Each row was made from one path, in order. Every step used is in the known rows, and no mark comes twice. Write each row's path.
Known rows:
didiso -> doso: [ -9  10   7  -9  -1  -1  -2   7   2  16  10 -14   0  -8  14   9  10  -7
   1 -11  12  -7  15  -1   5 -11  -2  -1  -2  -8   1  10   2  -2  -3  18
  -1 -11  -7  -3  -6]
rame -> namade -> nunaf -> somu -> mupum: [-28  23   3  -3 -17  -4 -14   7   0  -6   0  -3  -2 -17  -1 -20   7   1
  -7   0   0   1  -9   3  -3  16  -4  11 -17   3   8  -2  -9 -24  -3   0
  -3 -10 -24  -5   5]
somu -> nunaf -> namade -> rame -> mafa: [  5  29   3 -16  10 -11  -9  11  -1  14  40  -8  -3 -17  -2 -15  -6   3
  -1  -2   2  -2  -8  -5   4  23 -16   8  -2   4   5  -6  -2  -8  -4  13
   7  -8 -28   1 -19]
dabi -> mafa -> rame: [ -2  17  -5 -10   5  -2 -12   1  -5  18   2  -8   8  10   6   4   8  -5
   5  -9   6  -8   6 -10  -8  28   1   8   8 -18  -6   7   1  -5  10  12
  20  -3  -1   1 -13]
vutum -> bunaz -> dopu: [ -5  11  -6  -3  11  -4   2   2 -13   7  10 -17 -24 -14 -15 -10  16   2
   0 -14   3   6 -11   0   8  23  -8  -2  -9 -12  24   1  -8   1   6  15
   3 -12   8  11  -7]
nunaf -> namade: [  2  25   1 -17  -6   1  -2  -1  -2   8  10  -7   1 -14   4   2  -2  -6
  -4  -8   1  -5   0   1   1   7  -7   7   5   6   5   7 -10   4  -2  10
   0  -5  -3   0  -1]
namade -> nunaf: [-25  -2   3  -9 -13  -3  -3   7  -2  -5   2  -2   3  -6   5   7   2   2
   2  -4   5  -3   7   6   3   4  -7   7   4  -2  10   9  -5  -4   0  13
  -8  -8 -20   3   2]
zusola -> numo -> namade -> rame -> mafa -> mupum: [ -3  19  -2  11   6  -3  -5  12   3   3  47   0  -1 -17 -26  31  16  29
   0   2  13  -8   8   9  20  19  -2   6  11  -9  20 -13   2  -2  10   8
   2   0 -24   2 -12]
zusola -> numo -> namade: [  9  19   1 -11 -10  -4   4   2  -8  -5  19   0   2 -19   0  23  10  11
 -12  -5   8  -8   9  26  27   3  -3   6  13   6  13   0  -1 -12  -1   9
  -1  -2  -8   3   1]
rame -> namade -> numo -> zusola: [-13  13  18 -20 -15  -1  -2   5  -2 -12  19  -7 -15  -7  12   9  -4   3
  -6  -4   9 -18  -2   5   0  13   6   5  -1  -8  -7   3 -13 -14  -4   2
  -1  -5 -24   3   2]
mupum -> mafa -> rame -> namade: [ 10  13   7 -10   4  -3  -8   1  12 -11   6  -8   3   5  10  -5   4   3
  -6  -9   6  -5   2  -3 -18  32   9   5 -11 -30 -20  18   1  -8  -3  16
  19  -2  -9   0  -5]
rame -> mafa -> mupum: [ -8  10   2   9  10   5  -5   0  -4  23  26  -5  -8   0  -9  19   7   6
  10   0  10  -6   9 -15  -5  20  -1   7   0 -20  -3  -4   0  14  17  20
  13  -3 -18   2 -10]
didiso -> namade -> nunaf: [-32   5  -1 -10 -12  -5  -4  14   6  -9  -6  -5  -9  -3   9   6   0   1
   2  -7   5  -7   6  -4  -3   3 -15   6  -4  -6   3   4  -8  -8  -7   9
   0 -12 -24  -6  -5]
dabi -> dopu -> bunaz: [ -7   3 -12 -18  -3  -6  -3   3 -16   3  15  -7 -12  -3   7  -7  -4 -22
   0 -10  -1  -1  11  12   9  11 -11   5  -1   4 -15  16  -2  -8   1  11
  10  -3   1   0  -7]
mafa -> rame -> namade -> numo: [ -7  16   6 -15  -8  -3 -16   8   5 -14  -3  -9   7   3  26  -5   4  10
  -1  -2   9 -17   4   3 -11  26   7   3  -9 -28  -7  -6  -3 -17  -2   6
   5  -8 -23   8  -6]
bunaz -> dopu -> semovob: [ -3   9  -6  -8   4  -4  -6   5 -21   3  14 -17   2 -22 -10   3   3   5
  -7  -3   4   2  -7  -4  13  35 -10   3  -5  -2  20  -2 -18   1  -5  10
   8  -7   4   3  -1]
zusola -> numo -> namade -> rame -> mafa -> dabi -> dopu: [  9  12  -5 -16   5 -11 -18  16  -8  11  42  -6  11 -12   7   2   6  16
   3  -7   4  -9  13  32  28  32 -10  -3  11  -5  14 -11   9 -12   8   3
   9   4 -20   4 -16]
doso -> mebar: [ -9  -2   7  -4  -6   3   1   2  -4  -1  11  -8  -3  -8   0  16   6 -22
   2  -6  15  -1   3   6  -2   5   1  -1   7 -13   3   7  -7   4   0  28
   8   4  -2  -4  -7]
rame -> namade: [  6  15   1 -12  -6   3  -4  -2  -2  -2   2  -7  -5  -6  -2   1   2  -1
  -1  -6   5  -4   4  -4   1  16   4   1 -12 -15  -3   3  -7  -5  -2   9
   8  -5 -13   1  -1]
mafa -> rame -> namade -> nunaf: [-22  14   0  -5 -13  -6 -17  13   5  -5 -14  -9  10   3  13  -5   4  13
   4  -4   6  -5  10   1 -13  29   3   6 -11 -27  -2  -5   0 -17   0   9
   1  -8 -29   1  -3]
bunaz -> dopu: [ -9   7  -1  -8   7  -4  -3   2 -11   2  13 -12 -13 -17  -4   7  -2  -1
   1  -6   6   7 -10   1   5  16  -6  -1   2  -5  13  -2 -17   1   2  16
   6 -10   7   7  -2]
namade -> rame: [-12  -2   5  -9  -3  -3  -5   6  11 -12  18  -3   0 -10  -6  -4   2   4
   6  -4   4  -5   1   6   5   5  -6  -1   6  -5  12  10  -4   0  -6   8
   4  -5 -11   2  -5]
zusola -> numo: [ -5   8   1 -12  -8  -3   5  -1   0  -6   4  -7  -4 -15   2  24  20   7
   3  -1  11  -2  12  19  21   3  -3   3  10  -5   3   6   0  -7  -4  22
  -2  -4  -7   5  -1]
somu -> mupum -> mafa -> dabi -> dopu -> semovob: [ 31   5   0 -16  14 -10 -16   6  -3 -11  34 -12  26  -2  13 -24  13 -13
 -12 -10  -5 -15   9  11  -1  37 -12   2   9   2   0  33  12   1   0  11
  23   5  -7  -2  -5]
didiso -> namade -> nunaf -> somu -> mupum: [-42  20   3  -4 -16  -9 -11  14   7  -6  -3  -4 -10 -12  10 -14   6   0
  -7  -4   2  -3 -10   0  -7   5 -21  12  -8   9   7   1 -10 -21  -9   3
   2 -13 -19 -11  -4]
namade -> rame -> mafa: [-11  -2   7  -6   6  -2  -7   6   6   9  33  -5  -5  -8  -5  -3   0   8
  13   0   7  -2   0  -2   6  21  -7   1  -5 -13   5  -1  -2  -4  -1  10
   7  -4 -19   0  -8]
nunaf -> namade -> numo -> zusola: [-19  23  15 -24 -16  -2   0   6  -3  -1  27  -9  -8 -16  19  11  -8  -2
  -9  -6   4 -18  -6  11   1   5  -7  10  16  13   2   7 -17  -5  -5   1
  -9  -5 -14   2   0]
dabi -> dopu -> semovob: [  4   5 -10 -16   0  -2  -4   2 -21   4  16  -8   4  -6   5 -21   5  -5
  -6  -9  -6  -7  13  13  12  33  -6   3  -1  -1   6  14   8  -5   1   2
  14   1  -3   0  -8]
dopu -> semovob: [  4   6   0 -12  -7   1  -3   2 -12   1   9  -9  13 -12  -1   1   8   2
  -5  -3   3 -11   7   0  11  24  -9   8  -1  -1   8  11  -2   2  -8   9
   8  -2  -9  -1  -1]
nunaf -> somu -> mupum -> mafa -> rame -> namade: [ -2  28  11  -3   1  -5 -14   1  14  -8   9  -6   2  -6  10 -26  10   1
 -15  -6   2  -1 -15   2 -22  32   1  11 -15 -16 -18  16  -1 -21  -6   7
  19  -2  -5  -6  -2]
dabi -> dopu: [ -2   4  -4 -15   2  -3  -1   0 -11   4  13  -4 -11   1  10 -17   0 -12
   0 -12  -4  -2  10  18   5  14  -2  -3   5  -5   0  13   8  -6   8   8
  10  -2   0   4  -8]
mafa -> rame -> namade -> nunaf -> somu -> mupum: [-32  28   5   2 -16  -9 -24  12   6  -2 -11  -7   8  -9  12 -26  10  10
  -4   0   3  -1  -7   6 -17  31  -3  12 -16 -12   2  -7  -1 -31  -3   1
   5  -9 -25  -5   0]
namade -> nunaf -> somu -> mupum -> mafa: [-28   6  12  -6  -8  -7  -4   6   8 -15  19   1   1 -16   5 -13   5  -4
 -13  -4   0   3 -14   9  -5   7  -9  15  -2  12   4  27  -8 -12  -5  13
  -1  -5 -13  -5   6]
mebar -> doso: [ -7   1   0 -17  -1  -1  -6   4  -5  14  10 -10  -4  -7  -5  -1   8 -10
  10  -9  14  -3  14   7   5   5  -2   2   1 -13  -3  10  -3  -7  -5  25
   8  -7 -10  -1  -2]

Write each row's path:
[  0  17  -8   3  10   6  -2  -3  -8  17  16  -2  -1   5 -23  24  12  -8
   5  -8   6 -10   9 -24  -2  13   6   8  11  -9   0  12  -4  19  21  14
  14  -2  -6   1 -13]	dabi -> mafa -> mupum
[  1  13   3  -5  -1  -6  -4  10   0   4  42  -1  -2 -20 -10  15   8  25
  -1   1  11  -3   4  20  30  19  -5   4   5  -3  17 -12  -1 -19  -2   6
   1  -2 -21   0  -7]	zusola -> numo -> namade -> rame -> mafa
[-18   5   1  -9  -2  -4  -4  12  19 -16  11  -6 -13  -5  -4  -1   3   2
   4  -8   5  -8   0  -3   0   5 -15  -1   0  -9   6   7  -7  -4 -12   5
  10  -9 -13  -6 -13]	didiso -> namade -> rame
[-37  15   2 -14 -23   1  -9   6 -10   2  -9  -1  -1 -17   0  -8  -1   7
  -5  -4   2   2  -7   2   2  20   1  11 -24  -4   6  -1 -16  -9  -3   2
  -4  -7 -21  -2   1]	rame -> namade -> nunaf -> somu
[-19  19  18 -13 -15  -5 -13  11   4  -7  10 -10  -6   1  26   1   1  11
  -4  -3   9 -21  -1   8 -14  28   6   6   2 -24 -13  -4  -5 -21  -2   2
   6  -6 -25   5  -4]	mafa -> rame -> namade -> numo -> zusola
[-14  20 -10  -8  -5  -4 -19   9  -3   8 -10  -8  10  10  -1   1   4   5
   7  -7   5  -5   8 -15 -10  40   8   9 -10 -23  -4  -3  -6 -17  10   6
   8  -6 -25  -2  -9]	dabi -> mafa -> rame -> namade -> nunaf
[ -2  10   7 -20  -9   2  -7   3  -1 -17   8  -6  -2  -7  12   3   0   2
  -4  -2   7 -14   0   0   2  13   7   1 -13 -12   0   1 -10  -9  -3   5
  -1  -9 -23   8   0]	rame -> namade -> numo
[-39  18   8  -2  -6 -14 -14  17  21 -15   0  -6  -1  -3  21 -19   9   3
 -12  -8   2  -5 -12   1 -26  20 -17  17  -8  -7  -9  17  -2 -23 -12   8
  12  -9 -15 -12  -7]	didiso -> namade -> nunaf -> somu -> mupum -> mafa -> rame
[  0  34   0   1  17  -8  -9  12   1  17  45  -6  -3 -13 -18  -1   0   9
   1  -1   5  -7  -3 -17  -6  22 -13  11   3  -1   7  -7   2  10   8  14
  10  -7 -32   2 -25]	somu -> nunaf -> namade -> rame -> mafa -> mupum
[ -6  33  17 -28  -8 -12  -1   9 -12  -4  33  -6  -9 -18  21  -1  -8  -5
 -16  -5   3 -21  -9   9   1   4 -12  15  17  20  -3   5 -10 -10  -5   9
  -4  -9 -26   7 -10]	somu -> nunaf -> namade -> numo -> zusola
[-14  21   9  -6 -14 -12   0   9   1 -23  28   5   6 -29   0   7  13  11
 -26  -3   3   1  -9  30  19   6  -7  18   7  22  15  17  -6 -28  -6   7
  -9  -2 -15  -4   8]	zusola -> numo -> namade -> nunaf -> somu -> mupum -> mafa
[ -4  -2   7 -13   5  -3 -21  11   6  15  28 -11  16  -4   5   4   1   8
  16  -1   9 -11   4  -4   3  23 -12  -1   1 -19   5  -3  -4  12   1  15
  12  -2 -24   2 -10]	namade -> rame -> mafa -> dabi
[-12  24  -1   6   9   2 -10   9  10  19  40  -8  -3 -12 -22  10   1  11
   9  -2   7  -5   0 -16  -5  24  -7   7   2  -7  11  -4  -7  15   8   8
   3  -2 -20  -3 -15]	nunaf -> namade -> rame -> mafa -> mupum
[ 12  -3  11 -22   4  -2  -8   0   5  -7  17  -7  19  -2  12  13   2  -7
  -4 -10   7 -13   3   2  -5  11  -4   4   7 -11  -8  30  -5  22  -1  25
  14   1  -8   3  -2]	mupum -> mafa -> dabi
[  0  14   7   4   2 -12 -15  12  22 -25   8  -7   9   4  10 -14  10   5
  -4  -5   7  -4   1   0 -23  28   2   7  -6 -19  -9  15   5 -28  -3  12
   6  -8 -27  -4   3]	somu -> mupum -> mafa -> rame -> namade -> nunaf
[-48   6   4 -15 -22  -1  -8   6 -11   5  -3   0   2 -19   8  -2   0   2
  -3  -3   1   1  -5  10   3   8  -8  13  -6   5  10   6 -13  -3  -3   8
  -5  -5 -15   1   2]	namade -> nunaf -> somu
[  0   4  -8 -22   6  -8 -20   7 -19  30  24 -15   4   1  20   0  -7 -16
  10  -6   3  -6  14   3   6  30 -16   5  -7 -10 -23   2  -3   2   9  20
  17   0 -13   1 -13]	rame -> mafa -> dabi -> dopu -> bunaz
[ -1  16   3  13   9   0 -10  11   1  11  52   3   0  -8 -23   9  -2  17
  -2  -4   7 -10   2  -5   2  20  -4   6   5 -10  18  -8   0   6  13   1
   9  -1 -24  -1 -12]	numo -> namade -> rame -> mafa -> mupum
[  3  30   6 -30  -2  -9  -4   7 -10 -10  23  -6   4 -15  20  -2  -6  -6
 -16  -3   2 -17  -7   3   2   4 -11  11   6  16   3   3  -7  -6  -5  12
  -2 -11 -24  10 -11]	somu -> nunaf -> namade -> numo
[ -9  18   2 -10   3  -1  -8   7   7  18  34 -10  -3 -16  -8  -5  -7   6
   7  -3   4   0  -5  -4   4  24 -10   4  -2  -1   9  -4  -9  -3  -3   5
   0  -4 -16  -3  -9]	nunaf -> namade -> rame -> mafa
[ 10  28   5 -22  10 -13 -23  15  -1  20  36 -13  20 -14   7  -8  -5   3
   4  -2   6 -12  -5  -8   0  25 -21   6   2   0   4  -8  -4   7  -2  17
  13  -5 -33   4 -22]	somu -> nunaf -> namade -> rame -> mafa -> dabi
[ -9  20   6 -26 -10   0  -3   3   0  -6  16  -6   5 -15  18   5  -3  -3
  -7  -6   4 -14  -2   5   3   6  -5   6   6  11   9   4 -15  -1  -3   6
 -10  -8 -11   6  -1]	nunaf -> namade -> numo
[  3   5   7 -16   4  -1 -19   2  -5  27  17 -11  16  -2  16  11   2   1
  13  -3  10 -10   6  -5   0  23  -8   3   0 -20  -6  -4  -3  13   7  22
  14  -2 -19   3  -7]	rame -> mafa -> dabi
[  7  13   5 -13  -1  -7 -19  14   1   7  38  -5  21 -18   1  24   8  23
   3  -1  11 -13   8  19  27  22 -10   2  11  -7  16 -13  -2  -4   1  10
   4   2 -27   2  -9]	zusola -> numo -> namade -> rame -> mafa -> dabi
[-17  16  10  -7 -10  -5  -6   5   7 -20  13  -1  -2 -15  -3 -16   4  -1
 -15  -5   0   4 -14   1  -7  19   1  12 -19   2  -2  20 -11 -19  -6   7
   1  -6 -19  -7   6]	rame -> namade -> nunaf -> somu -> mupum -> mafa
[-11   4   4 -13   7  -6 -23  17  15  11  20 -15   5   1   8   4   0   8
  13  -5  10 -14   2 -13  -4  23 -20  -1  -7 -22  -1  -8  -6   7  -5  12
  17  -5 -27  -7 -19]	didiso -> namade -> rame -> mafa -> dabi
[-34  13   7 -12 -15  -4 -13   9   3  -8  -7  -3   8  -9  13 -14   0   9
 -11  -7   2   0  -8   4 -17  35   5  15 -22 -21 -11  14 -10 -12  -6   9
   6  -2 -17  -2  -3]	mupum -> mafa -> rame -> namade -> nunaf -> somu
[-25  36  -4  -1  -8  -7 -25  10  -2  13  -7  -6  10  -1   1 -20  13   2
  -1  -4   2   0  -7 -11 -14  41   2  15 -14  -9  -2  -5  -6 -30   7  -2
  11  -7 -20  -7  -6]	dabi -> mafa -> rame -> namade -> nunaf -> somu -> mupum
[ -9  18   0 -14  -5  -1  -6   7  11  -5  21  -7   2 -17  -9  -6  -2   1
  -1  -8   1  -3  -4   5   3   9 -10   2   8   8  16   8 -10   3  -7   3
  -3  -5  -7  -1  -6]	nunaf -> namade -> rame
[ 17   5  12  -4  10  -6   3  -2  15 -19  30  -4  -3  -3   0  -6   8 -11
  -8  -7   5  -4  -4   3  -7   3  -5   4   9   3  -6  30   2  -8  -4  18
  11  -5  -5  -3   5]	somu -> mupum -> mafa
[  7  10   7 -11   3  -5 -24  12   0  15  41  -3  24  -9   2   2  -7  11
   1  -5   7 -15   0   4   7  23 -12   2   4  -7  16 -10  -5   4   4   3
  11   0 -25   0  -9]	numo -> namade -> rame -> mafa -> dabi
[  2   8  12 -18   0  -4 -10   6  14 -27  10  -7   6   3  23   0   2   5
  -9  -6   8 -16  -1   1 -16  29  12   6 -10 -28 -17  16  -4 -13  -5  12
   7  -4 -18   6  -4]	mupum -> mafa -> rame -> namade -> numo
